Every row comes from one small tree of marks. The marks that hang from a mark follow it in brackets, in alphabetical order. Every link used is in the known rows. Which tree was each row made from?
Known rows:
T[E V[S]]: [  8  -6   9  14   5  13 -22  -3  -8   7  -3  -2  -7   2  10  -3 -18   1
   4   6 -10   6  -9 -12  -2  22 -18  17  -3   5   1   8  -9   6   6  -1
 -11  14  30  -3  -6  14   7   5   0 -12]
B[Z[H M R]]: [  0  10 -10   6  -1   7  -9 -12  -2  -4  -5  -2  -2  19  10   0 -25   2
  -6  -3  -3 -13  -1  -5  -1  11  -5  24  -2 -17 -12  34   2  -4 -17   5
 -11  -3   3   6 -18   8 -16   3 -10 -10]
L[Z[H M R X[S]]]: [  6  15 -10  -7  -2   1   6 -16  -7  -1  -7   1   1  21  17   0 -16   4
  -9   2  -7  -4   5  -2   9  10  -8  23 -10 -12   3  46  -6   8 -24   5
 -32 -10  17  -5 -21  10 -13  11 -24 -21]
Z[H X[S]]: [ 12  21 -12   1  -6   7   5   1   6   2   0   7  -2   9  12   0  -6  -5
  -9  13  -5 -16   5  -7  19   1  -6  27  -4 -16   2  26  -5   1 -31  -6
 -19   3  28   4 -11  23 -10   8  -9 -11]
F[W[V[T]] Z[H R]]: [  1  21  10  19   8  12  -2   2  -9   0   2   5  -4  19   6   1   0 -13
 -23   3 -15   3  10 -10   6  -1 -22  17   6 -11   6  31 -19 -10  -1   9
 -18   6  21 -18 -21  15   3 -20 -32 -20]
E[T[V[S]] Z[H M R]]: [ 13  12   0   2   3  -1  -1 -26  -5   6  -4   1  -1   8  29 -13 -65  12
   6  22  -9 -13  14 -10   4  24 -12   8   4  -7  -2  29 -14 -14 -14   2
 -12   0   0  -3  -7  17 -19  17 -16 -13]
E[T[V] Z[H X]]: [ 10  17   3  -5   3  -1   5 -20  -3  11  -5   6  -2   2  25 -13 -58   4
   8  36  -5 -16  15 -11   9  19   2   8   7  -6   2  25 -17 -16 -10  -2
  -5   8   5   0   6  19  -3  21  -9 -11]
F[W Z[H M R X[S]]]: [ 10  19   6  21   3   5   3   1   0  -3   0   6   0  25  14   2  -5  -9
 -27  16 -11  -4   9 -11  10  -8 -30  26  -7 -19   9  40 -16   6 -22   3
 -32  -4  33 -16 -30  13 -13 -14 -28 -17]
D[Z[H V[S]]]: [  1   8  -2  14 -13  14  -3  -2  -5  -3   1  -6   0   9  21 -10   4 -12
  -8   4 -14  -6   0   8  15   2 -10  20   1 -28  -4  18  -2 -10 -18   2
 -17  -2  15   3 -14  20 -12   1 -15 -19]
R[W[F[Z[X]]]]: [ -6  16  10   0   1  -9   9   9 -12   1  -2 -11 -13   8  -2   3  15  -3
 -14  11  -1 -11   0   2   1   1  -1  11   2 -11  -1  23 -10  -1   3  -1
 -11   0  24  -7  -1  13  -1  -8 -17  -8]
V[S T[E[Z[R[W]]]]]: [  4   5   0   5   3   4  -8  -9 -24  13  -3  -5  -4  15  20 -14 -14   3
   2 -11  -2   2   1 -22   4  28  -9   8  -3 -13  -4  19 -14 -16  -1  -6
 -14  10  12 -14 -18  22 -13   3 -21   0]
L[Z[R]]: [ -5   5  -2  -5   7  -4   0 -10 -19   0  -7   2  -7  15   4  -5 -10   1
   2  -8   0  -4  -1   1   2  10  -1   7  -4  -4   1  30  -7   4  13   6
 -15   1   7  -9 -12   5  -3   5 -19 -10]
M[Z[V]]: [  0   7   4   6  -6   0  -3  -1  -6  -1  -3   1  -8   9  13  -6 -15   2
  -1   8  -8 -13  -6   0   3   0   4  12   0 -12  -4  29  -2  -4  -6   0
  -7   0  10  -2 -10  12  -9  -8 -22 -11]
E[T]: [  6   4   3   3   5  -5   2   0  -9   9  -4   7  -9   3   3 -10 -28   6
   4  18   0 -16   9 -13   4  11  -5   1   2  -5   0  16  -6  -8   6  -1
   2   9   0  -8   1  10  -2  14 -11  -9]
Z[R[W]]: [ -2   0   1   1  11  -6   2  -2  -3  -2  -3  -6 -14  11   3  -1 -11  -1
 -12   2  -2 -17  -5  -2   6   7  -8  13  -3 -12 -13  27  -7   5   5  -4
 -18  -3  18  -9 -18  15 -13  -3 -13  -5]
H[Z[R]]: [  6   1  -4  -1   8   3  -2  -5 -14   4  -6  -1   0  17   8   0 -19   1
  -3 -10   6 -15   2 -11   7   5 -10   3  -2  -9   1  15   0 -16  15   5
  -3  -1  14  -2 -14  13 -14  -4 -13  -6]
W[F V[T] X[S]]: [ 10  15   1  14 -14   3  15  12 -19   9  -4  -1 -15   4  -9  16   0  17
  -7   4  -4  -7  14  -5   0  38  13  12  27  -6   4  21  -1 -28   7  22
  -1   0   5   6  13  17  12  -3 -29 -22]
M[Z[H R[W[F V]]]]: [ -4  16   6  -5  -5  -1   0  -3  -2  -1   0  -5 -13   7  12   3  -8   5
 -11   3  -8 -19  -3   3   2   4   5  18  -2 -13 -11  38  -5  -1 -12   3
 -12  -5  19  -2 -11  22 -14 -10 -34  -9]
W[F]: [  4   6   1   6  -4  -2   2  13 -15   7  -6  -4 -12  -3  -2   4   4   8
  -7   2  -2 -12   3   1  -3  11   2   8   6  -2   3  11   2  -8   6   9
   5   4  12   0   2   6   1   2 -14 -10]
W[V]: [  3  10   4   4   4   4   1   6  -3   1  -5  -8  -7  10  -6   4 -15   3
  -4   5  -7  -9   3  -2   7   8  -3  13  15  -6   3  16   0 -18   8   5
  -5   8   8  -4   1  10   6  -1 -15 -19]
W[F[Z] X[S]]: [  9  17   5  18 -15  -6  15  14 -18   2  -2  10 -17   4  -8  11  16  11
  -4   8   4 -14   5   0  -2  19   6   9  17  -6   7  17  -3  -6   9  17
   1  -1  16   5  11  12   8  -9 -21  -6]
V[S T[E]]: [  9   1  -3   9   0  12 -13  -1 -23  15  -3   1  -2  12  15 -12  -3   2
   0 -14  -4   6  -1 -22   3  25 -14  10  -4 -12  -1  13  -8 -16  -5  -3
  -7  13  12 -14 -15  18  -7   3 -18  -5]
L[Z[H]]: [ -3  18  -5  -9   1   2  -4  -6 -14   0  -5   2  -4  10   7  -9   2  -9
   5 -10  -3   0   3   5   2   0   3  10  -7  -2   6  27 -10   2  -2   4
  -9   7  10  -4  -5   6   2   8 -16 -14]
Z[M V[T] X[S]]: [ 19   6 -13  15  -6   7   8  -8  -1   2  -8  -1   7  23  23   0 -33   5
 -21  21 -18  -1   7 -15  13  16 -16  26   0 -20   2  37   2  -9 -45  -2
 -36 -14  13  -4 -27  12 -16   6 -14 -31]
D[W[F X] Z[R V[T]]]: [ -2 -12  10  24 -23   9  20   3 -19   7   0 -13  -9   2  21   1   1   3
 -21   9 -17  -6   9  11  10  30  -2  18  10 -28 -18  25  -6 -21   6  14
 -11 -14  13  -2 -15  20  -7  -4 -25 -26]
T[E[Z[H X]] V[S]]: [  9   6   5   6   3  11 -16 -16  -5  10  -3  -4  -4   4  24  -5 -34   1
   7  13 -11   4  -5 -13   3  26 -11  19   0   0   4  14 -16   0  -6  -2
 -16  13  32   0  -4  19   3  11  -4 -11]
L[Z[H M V X]]: [  4  17 -11  -9  -2   5   3 -20  -6   3  -9  -6   1  18  22  -3 -19  -5
  -8   6 -18   8   1   3   8   7  -7  22  -5 -10  11  40  -7   0 -31   3
 -28 -10  12  -3 -17   4  -5  13 -18 -33]
B[Z[H V]]: [ -3  16 -12   8  -5  12 -11 -11  -3  -1  -4  -2  -5  12   8  -5 -12  -9
   2  -1  -7  -9  -2  -1   3   5   3  23   6 -16  -7  23  -2  -9 -13   3
  -7   3   1  13 -10  13  -8   3   0 -14]
V[S T[E[Z]]]: [  9   6  -2   8   0   8 -10  -7 -26  14  -4   0  -1  13  18 -15 -12   4
   6 -12  -1   4   2 -22   3  27  -8   6  -1 -13   0  13 -10 -21  -2  -3
  -8  15   8 -13 -12  19  -8   4 -19  -2]
M[Z]: [  1   9   8   2  -4  -3  -3   5 -10   0  -3   4  -8   7   6  -7 -11   6
   2   3   2 -18  -2  -2   1  -2   7   8  -4 -12  -5  26   1  -4   3  -1
   0   7  12  -7  -5  11  -7  -9 -26  -1]
Z[M R X[S]]: [ 17  -1  -9   8   1  -2  11  -7   3  -1  -6   0   0  24  15   8 -34  16
 -20  20  -5 -16   2 -14  14  15 -20  27  -4 -20  -3  40   5   5 -29   0
 -34 -14  23  -7 -29  12 -23   5 -19 -16]

Write each row's tree:
[  1   3   9  12 -18   6  16   9 -16  14   0 -20 -13  -2   1   6   9  10
  -6  -1 -11  -7  11   6   8  24  -2  14  20 -13  -2   8 -10 -30  19  13
   6   2  10   0   5  17   1  -2 -18 -22] => D[W[F V[S] X]]
[ -4  15   9   1  -4  -4  12   5 -12   8  -1 -23 -19   4  -7   9  14   4
  -8   3  -4  -8   3   4   2  21   5  11  17 -14   0  18 -12 -18  11   7
  -7  -3  14   1  10  18   1  -6 -22 -17] => R[W[F V[S] X]]
[  9  12  -9  -8   5   6  10 -16  12   3  -3 -16  -4  22  24  10 -32   2
 -34  17 -20  -6   3  -7  14  17 -18  32  -4 -22  -6  50  -4  -4 -49  -4
 -35 -19  26  -9 -29  17 -19   5 -27 -28] => Z[H M R[W[V[T]]] X]
[  8  11  -1  -2   4 -10  13 -19  -8  12  -8   0  -3   9  24 -12 -57   9
   9  38  -4 -16  13 -16  11  20   3   4  12 -13   6  26 -16 -21  -4  -1
 -11   0  -5  -3  -1  14 -11  21 -11 -14] => E[T Z[V X]]
[ 19  -2 -18  16  -2   6  11 -17   1   2  -8   1   3  27  28   5 -45  10
 -29  21 -21  -4   3 -17  16  25 -22  30   0 -23  -4  46   2  -3 -46   2
 -45 -24  15  -5 -41  15 -25   5 -19 -29] => Z[M R V[T] X[S]]
[  7   0   0   6   5  -7  10  -4   2  -5  -5 -10 -11  21   6   4 -23   8
 -17   8  -4 -14  -3  -3   3  14 -13  18  -5 -14 -11  37  -3   6 -10   0
 -26 -15  19  -8 -21   9 -18  -2 -20 -14] => Z[M R[W[X[S]]]]
[ 13  19 -11  -1  -4   5   4 -20  -5   7  -7  -8   5  19  36 -12 -40   1
  -6  11 -13  -1   8  -9  13  16  -6  18   6 -20   6  30  -9 -23 -38  -4
 -21  -4   5  -2 -17  15 -20  10 -18 -19] => E[Z[H M V[S T] X]]
[  3  21  16  21   4   4   6  10  -8   1   0   2   0  21  -3   5   6  -9
 -15  19  -5  -4  12 -12  11  -7 -18  17   9 -16  14  27 -19  -9   8   6
 -22   9  26 -16 -10  15   6 -18 -25 -17] => F[W[V] Z[X[S]]]
[ -3  12 -10   6  -1   8 -10 -11  -6  -1  -3   2  -7  12   5  -1 -16  -2
  -1  -6   1 -16  -3  -5   3   9   1  21   2 -16 -14  28  -1  -5  -5   5
  -6   3   4   8 -12  14 -12   2  -7  -4] => B[Z[H R]]
[  4  12   6   7  -5  -3   7  11 -17   6  -4   2 -10   4   1   7   9   7
 -12  13  -3  -9   4  -3   0   9  -3  11  10  -7   9  18   0  -7  -2   9
   0   1  17  -2   0   8   3  -4 -19 -10] => W[F[Z[X]]]
[ -4   2  11  14 -18  12   7  13  -6  -1   1 -11   2   3  15 -12  10 -12
 -10   4  -9 -13  10  15  15  -4  -8  20  -5 -25 -17  18  -8 -11   2  -1
  -6   7  24  -6 -12  19  -6   1 -15 -16] => D[W Z[H]]
[  7  14   5  10   2  -7  12  -1  -3  -9  -2   4  -2  27   7   5  -8   3
 -20  20  -4 -11   0  -9  10   1 -20  21   1 -19   0  40  -5   9 -20  -1
 -30 -10  28 -13 -20  13 -13 -11 -24 -10] => F[Z[M R[W] X[S]]]
[  1  15 -15   6  -7  18 -10 -21 -10  11  -4  -3  -1  16  21  -4 -15  -5
  -3   2 -10   1  -1 -16   9  22  -3  28   5 -25  -5  28  -6 -16 -28   0
 -16   0   4  10 -16  21 -12   7  -6 -15] => B[Z[H V[S T[E]] X]]
[ 12  14   2  13  -6   6  12   5 -10   3  -3   4 -10  12  -7   6 -12   8
  -3   4  -2  -8   9 -10   8  29   6  11  22 -10   0  22  -4 -24   5  11
  -7   5   5  -1   6  17  10  -4 -23 -19] => W[V[T] X[S]]
[ -2  -7  11  14 -15  13  17   0 -15   8   2 -18   4  13  21  -3  -4   3
 -20  11 -14  -7  14   0  25  24 -15  23   9 -40 -16  28  -7 -30   1   5
 -20  -3  17 -13 -21  28 -13  -4 -29 -22] => D[W[V[S T]] Z[R X]]
[ -6   4  -2   5   4  -1  -4 -10  -8  -3  -6 -11  -5  22   2   0 -21   4
  -4   0   2 -15  -2  -4  -3  11  -3  19  -1 -20 -17  34  -1  -2  -1   3
 -14  -3   3   0 -17   7 -16  -2 -11  -8] => B[Z[M R[W]]]
[  9  21  -3  12  -2   6  -1  -2   2 -10  -3   4  -2  20  14  -2 -11  -9
 -14  10 -19   3  -2   0   5  -7 -20  19   3  -8   9  28  -3   1 -31   0
 -16  -5  17  -4 -16   5  -3  -7 -17 -23] => F[Z[H M V]]
[ 15  10 -16  11  -6  19 -12 -15   0   6  -3  -9   2  18  32  -7 -24  -4
 -16  -3 -29  15  -2 -11   5  16 -24  25  -6 -11   4  27  -5  -9 -51  -2
 -25  -9  14  -3 -30  13 -16   9 -16 -34] => Z[H M V[S T[E]]]
[ -3  13  -3   0 -10   3  -2 -11  -4   2   2  -8 -12   8  23  -2  -7   2
 -11   1 -15 -13  -7   3   5   5  -2  21  -3 -21  -9  37  -7  -1 -21   1
 -18 -12  17   2 -20  26 -24  -9 -29 -12] => M[Z[H R[W[F]] V[S]]]
[ 10  -5 -15   7   5   8   7 -17  -5  11  -5   2  -6  16  26   2 -35   3
 -26  19 -19  -3  -3 -15  16  27 -15  22   6 -19  -4  37  -2 -10 -29   0
 -29 -17  13  -5 -31  17 -15   5 -14 -22] => Z[R V[T] X]
[  6  -3   9  11   8   7 -18 -15 -10   6  -5  -3  -7   6  19  -4 -39   6
   9   8  -7   1  -7 -12  -2  29 -13  14  -1   4  -1  13 -14   2  10   1
 -16  11  26  -3  -9  17   0   6  -5  -6] => T[E[Z[R]] V[S]]
[  8   3  -5   2   7   2  -3 -15   5   4  -9  -8  -6  16  28   2 -46   7
  -7  19 -12  -2  -8 -15   3  22  -9  21  -7  -2   5  31 -10   5 -21  -2
 -28  -2  27  -4 -20   9  -9  16 -13 -19] => T[E[Z[H M R V X]]]
[ -5  -3  20  18 -17   8  18  13 -11   1   0 -17  -5   6   4  -1   3  -1
  -8  11  -8 -11  11  12  15  15  -1  15  14 -27 -12  17  -7 -25  20   9
  -3   3  16  -6   1  17   5  -5 -22 -24] => D[W[V X] Z]
[ -3  13  -7  -9   4   2  -3 -14 -13   0  -5   2  -7  12  10  -6  -7  -4
  -1 -11  -5  -3   0   4   4   6  -1  13  -7  -3   1  34  -9   6  -2   5
 -16   0  12  -5 -13   8  -5   7 -20 -13] => L[Z[H R]]
[  9  13 -16   2  -3  13   3 -11  10   6  -3  -3  -5   9  25   0 -19 -10
 -19  20 -22  -2  -3  -5  18   6 -10  28   4 -16   6  27  -6  -5 -42  -5
 -22  -9  21   7 -17  17  -9  11  -4 -27] => Z[H V X]
[ -3  -7  17  19 -18   5  16  13 -14   2   1 -11  -5   4   9  -8   7  -5
  -7   7  -2 -14   9  12  12  10  -1  12   4 -27 -16  15  -8 -16  18   3
   0   4  19  -7  -3  16   0  -3 -16 -15] => D[W[X] Z]
[  7   0  -6  -4   8   4   5 -10 -13   9  -7  -2   2  18  13   3 -22   3
  -8   0   4 -16   3 -14  13  11 -11   8  -1 -16   4  20   0 -18   5   3
  -8  -5  19  -1 -15  14 -15  -1 -13  -8] => H[Z[R X]]
[ -2   4  -8  -5   5   0   6 -21 -14   5  -8  -2  -6  17  16  -1 -19   1
  -6   7 -11   0  -2  -3  10  16  -5  16   0 -11   5  39  -8   1  -6   5
 -28 -11  10  -5 -19   8  -7   8 -17 -22] => L[Z[R V X]]
[  8  12  -8   2   0   1   6  -8  10  -7  -2  -8 -10  18  13   3 -19   1
 -22   4 -11 -11  -3   1   5  10 -14  26  -8 -13 -10  40  -6   9 -31  -1
 -27 -15  24  -2 -23  15 -20   2 -20 -19] => Z[H M R[W[X[S]]]]
[  0   2  -6   0   5  -1   1 -19 -12  -3 -10  -6  -3  21  14  -3 -26   3
  -6  -2 -13   4  -1   2   1  11  -9  13  -4  -5   5  39  -5   5  -8   8
 -27 -12   5  -7 -22   0  -9   7 -20 -27] => L[Z[M R V]]
[  4  19   2   8  -8   0   3  12 -13   2  -3   4 -11   2   1   5  14   2
 -10   4  -6  -8   4   2  -2   3  -3  11   7  -2   7  17  -3  -5  -5  10
   2   3  18   1   1   8   3  -5 -19 -11] => W[F[Z[H]]]
[  8   0  -8  14  -1  13 -10  -9 -13   9  -4  -3  -5  12  18  -9 -14  -3
  -5  -3 -18   8  -4 -14   6  20 -15  15   2 -11   2  16  -7 -13 -14  -2
 -17   1   9  -4 -19  15  -9   4 -10 -18] => Z[V[S T[E]]]
[  7  16  -5   5 -12   8  -1  -7  -1   4  -2   7  -3  12  26  -4 -18   2
  -9  15 -13  -8  -2 -11   9   8   3  24  -6 -18  -3  40  -6  -2 -36  -1
 -22  -2  23   0 -18  24 -12  -1 -27 -15] => M[Z[H V[T[E]] X[S]]]
[  4  14  -2   4 -10  10 -10  -8  -8   6   0   2  -6   9  25  -9 -11   0
  -4  -2 -15  -3  -5  -6   5   8  -1  18  -6 -15  -4  30  -6  -7 -25  -1
 -11   1  14  -2 -16  21 -13  -6 -27 -12] => M[Z[H V[S T[E]]]]
[  5   9  10  22   2   8   3  10 -12   8  -1  -1  -8  12  -5   0  -2  -5
 -10   3  -3  -5  13 -10   4  12  -4  11  10 -11   3  20 -16 -19  19   9
 -10  11  11 -12  -5  14   8  -9 -23 -19] => F[W[V[T] X[S]]]
[  2  -1   3   3  11  -4  -6  -4  -6   3  -8  -2 -10  12  13  -3 -34   8
   6   8   1  -9  -8 -15  -2  19  -2  10  -5   4   1  20 -11   5  10   0
 -14  10  23  -8 -10   9  -2  10 -11  -3] => T[E[Z[R]]]
[  9  12 -16   9  -6  20 -13 -12  -4   8  -1  -1  -4   9  27  -9 -10 -10
  -9  -7 -24  10  -4 -10   9  15 -15  22  -2 -10   2  19 -11  -9 -35  -3
 -19   0  14   1 -22  22 -10   7 -10 -23] => Z[H V[S T[E]]]
[  5  12   1   3   4 -10   6 -14 -10   7  -8   1  -6   7  18 -16 -53   6
  14  28  -3 -16  12 -12   5  15   4  -1  10  -6   3  20 -15 -18   5   1
  -5   5  -9  -3   2  13  -9  18 -10 -11] => E[T Z[V]]
